Each row comes from the steps of one walk. Every step used is in the known rows, and no mark comes twice. Write the walk behind each row, first mark first.
In the rows, zero is written as 128.
Known rows:
pilef/gimu: [190 100 188 134 115 109 143 122 100 130 109 130 146 189 147 119 122 149
 142 171 129]
biga/nabo: [194 106 153 131 130 102 128 141 114 135 132 146 137 168 175 146 114 121
 139 145 130]
nabo/biga/pilef/regu: [142 113 157 136 147 123 119  82  54 136 101  82 104 106  92 162 155 124
 164 140 129]
pilef/gimu/vuze/biga/nabo/regu: [167 138 145 171 141 101 143 149  86 111  79 120 118 153 164  79 107 147
  84 117 158]
sosela/lukazov/gimu/vuze/biga/pilef: [ 95 136 148 201 157 136 129 164  63 105 136  93 106 140 144  59  88 143
  78 122 192]
lukazov/gimu/vuze/biga: [118 133 145 174 146 116 140 147  83  90 113 103 118 186 139 110  83 164
 121 121 190]
vuze/biga/nabo: [166  97 135 139 154 121 116 169  81 135 120 138 126 148 162 104 103 109
 122 142 160]
gimu/vuze/biga/pilef/regu/tavozal: [ 99 135 142 129 151 134 171 121  69 122 104  45 126 123  89 117  88 132
  65 116 199]
biga/pilef: [148 105 172 145 147 120 150 127  98 117 128 122 122 145 109 130 129 141
 124 157 126]
vuze/biga/nabo/regu/pilef: [174 127 136 146 178 148 178 165  82 134 100 141 107 107 110  89 155 113
  91 121 166]
lukazov/gimu/pilef/biga/nabo: [182 111 146 141 161 116 109 121  96 122 127  96 119 195 159 158  90 164
 134 122 133]
gimu/lukazov: [185  99 147  96 120 127 148 120 140 133 125 110  96 153 129 133 133 144
 184 147 133]
lukazov/gimu/pilef: [138 117 162 159 133 126 127 118 107 106 115 124 124 188 122 149 103 192
 152 138 119]
nabo/biga/pilef: [152  99 162 141 131 100 130 120  54 127 110 111 101 123 107 153 121 124
 169 148 125]
sosela/lukazov/gimu/pilef/regu/nabo/biga: [152  84 131 147 120 146  78  62  72 151 119  97 105 119 128 132 123 145
 157  96 153]
nabo/biga: [180  92 157 128 106  90 136 119  76 139 102 123 106 145 131 167 123 122
 202 142 141]
vuze/biga: [148  88 154 131 140 125 148 156  81 131 118 125 120 154 120 105 112 131
 148 149 164]
vuze/biga/nabo/regu: [165 120 130 145 157 123 137 160  76 141 104 158 125 126 133  92 140 123
 116 122 155]
pilef/gimu/vuze/biga/nabo: [173 120 153 162 143  93 119 159  86 111  94 103 122 182 190  97  68 130
  96 138 170]
lukazov/gimu: [156 123 161 152 125 120 134 129 100 110 132 139 149 196 140 138 130 162
 148 147 144]
sosela/lukazov/gimu/vuze/biga/nabo/regu/tavozal: [140 161 104 177 114 123 149 178  63 140 123 128 147 139 168  56  91 121
  55  86 223]
lukazov/gimu/vuze/biga/pilef/regu/tavozal: [ 81 161 135 155 158 146 145 118  51 105 107  56 146 149  97 105  84 153
  55 116 210]
sosela/lukazov/gimu/vuze/biga/pilef/regu: [ 83 147 140 194 171 160 120 124  63 114 125  56 107 121 128  68 121 141
  71 113 190]
sosela/lukazov/gimu/vuze: [151 139 157 182 110 115 145 140 115 114 144 101 119 174 175 113 104 152
 122 119 177]

Which walk is each row?
[199  62 142 114 107  96 123 102  84 147 115 141 103 138 128 163 112 109
 177 124 157]
regu/nabo/biga
[226 146 144 122 153 147 166 125 122 135  97 129  95 129 136  88 171 138
 108 143 128]
biga/nabo/regu/pilef/gimu/lukazov
[ 99 125 130 163 191 154  98  96  75  93 115  70 106 144 108 101 108 154
  54  98 198]
lukazov/gimu/vuze/biga/pilef/regu/nabo
[217 143 166 151 147 130 172 139  96 126  94 144 132 141 140 106 161 135
  88 143 129]
biga/nabo/regu/pilef/gimu
[ 84 149 135 170 150 159 144 135  46 131 132  55 140 125 118  63  94 132
  41 110 221]
sosela/lukazov/gimu/vuze/biga/pilef/regu/tavozal
[211 121 127  94 119  96 183 137  83 170 119 121 153 151 137 144 122 108
 109 111 172]
pilef/biga/nabo/regu/tavozal
[204  96 171 107 162 132 197 126 110 142 127  77  97 159 102 158 138 119
 135 139 165]
regu/pilef/biga
[204 105 167 108 116 120 142 114 123 126 107 107 110 173 149 102 130 151
 165 167 126]
pilef/gimu/lukazov
[198 138 146 140 153 135 186 139 114 135 107 142 113 122 124 129 167 123
 106 124 137]
biga/nabo/regu/pilef
[151  86 154 119 162 147 120  72 109 133 132 100 121 119 100 139 148 134
  91 126 144]
biga/pilef/regu/nabo
[159 121 174 159 156 126 187 155  88 103  90  77  98 167 121  94  96 139
  92 142 180]
regu/pilef/gimu/vuze/biga
[137 111 151 147 134 102 161 150 100 108 105  86  94 162 133 122  87 141
 134 124 180]
gimu/vuze/biga
[161  78 153 109 140 145 127  57 134 137 119  86 108 136 103 169 124 162
 130 113 128]
gimu/pilef/regu/nabo
[152  92 137 134 134 137  82  53  72 126  98  95 107 145 106 178 119 165
 163 103 138]
lukazov/gimu/pilef/regu/nabo/biga
[198 134 133 127 179 163 157 156  90 137  81 120  92 111 122  45 155 123
  99 141 154]
vuze/biga/nabo/regu/pilef/gimu/lukazov
[154 140 165 170 156 134 210 144  87 108  74  92  93 138  93  82 132 153
  83 125 177]
nabo/regu/pilef/gimu/vuze/biga
[166 122 117 117 128 119 160 171  63 152 104 157 156 128 127  88 112 109
  88 116 184]
vuze/biga/nabo/regu/tavozal
[144  99 144 133 146 152 100  63 115 117 120 100 126 166 108 154 122 185
 117 115 137]
lukazov/gimu/pilef/regu/nabo
[ 91 138 153 188 170 128 127 150  68  78 114  96 112 164 116  97  84 165
  87 125 183]
lukazov/gimu/vuze/biga/pilef
[127 129 160 149 146 152 119  79 107 110 111  85 130 170 109 163 138 194
 146 126 118]
lukazov/gimu/pilef/regu
[200  89 152 116 150 103 134 123 111 144 126  82 100 164 157 168  89 140
 149 126 121]
gimu/pilef/biga/nabo
[160 118 156 164 112 131 132 142  96 135 147 141 142 168 161  98 133 141
 140 143 163]
sosela/lukazov/gimu
[214 112 141 117 148 106 158 131 103 157 118 117 121 146 144 146 154 123
 134 116 146]
pilef/biga/nabo/regu
[193 108 144 126 149 108 153 115 109 145 111  97 101 141 131 159 127 152
 141 107 113]
gimu/pilef/biga/nabo/regu
[176 111 169 122 147 130 136 114 111 119 113 103 107 155 127  87 130 153
 135 172 113]
biga/pilef/gimu/lukazov
[145 112 152  99 107 134 173  84 109 147 106  70 142 148  95 169 105 159
 129 126 136]
gimu/pilef/regu/tavozal
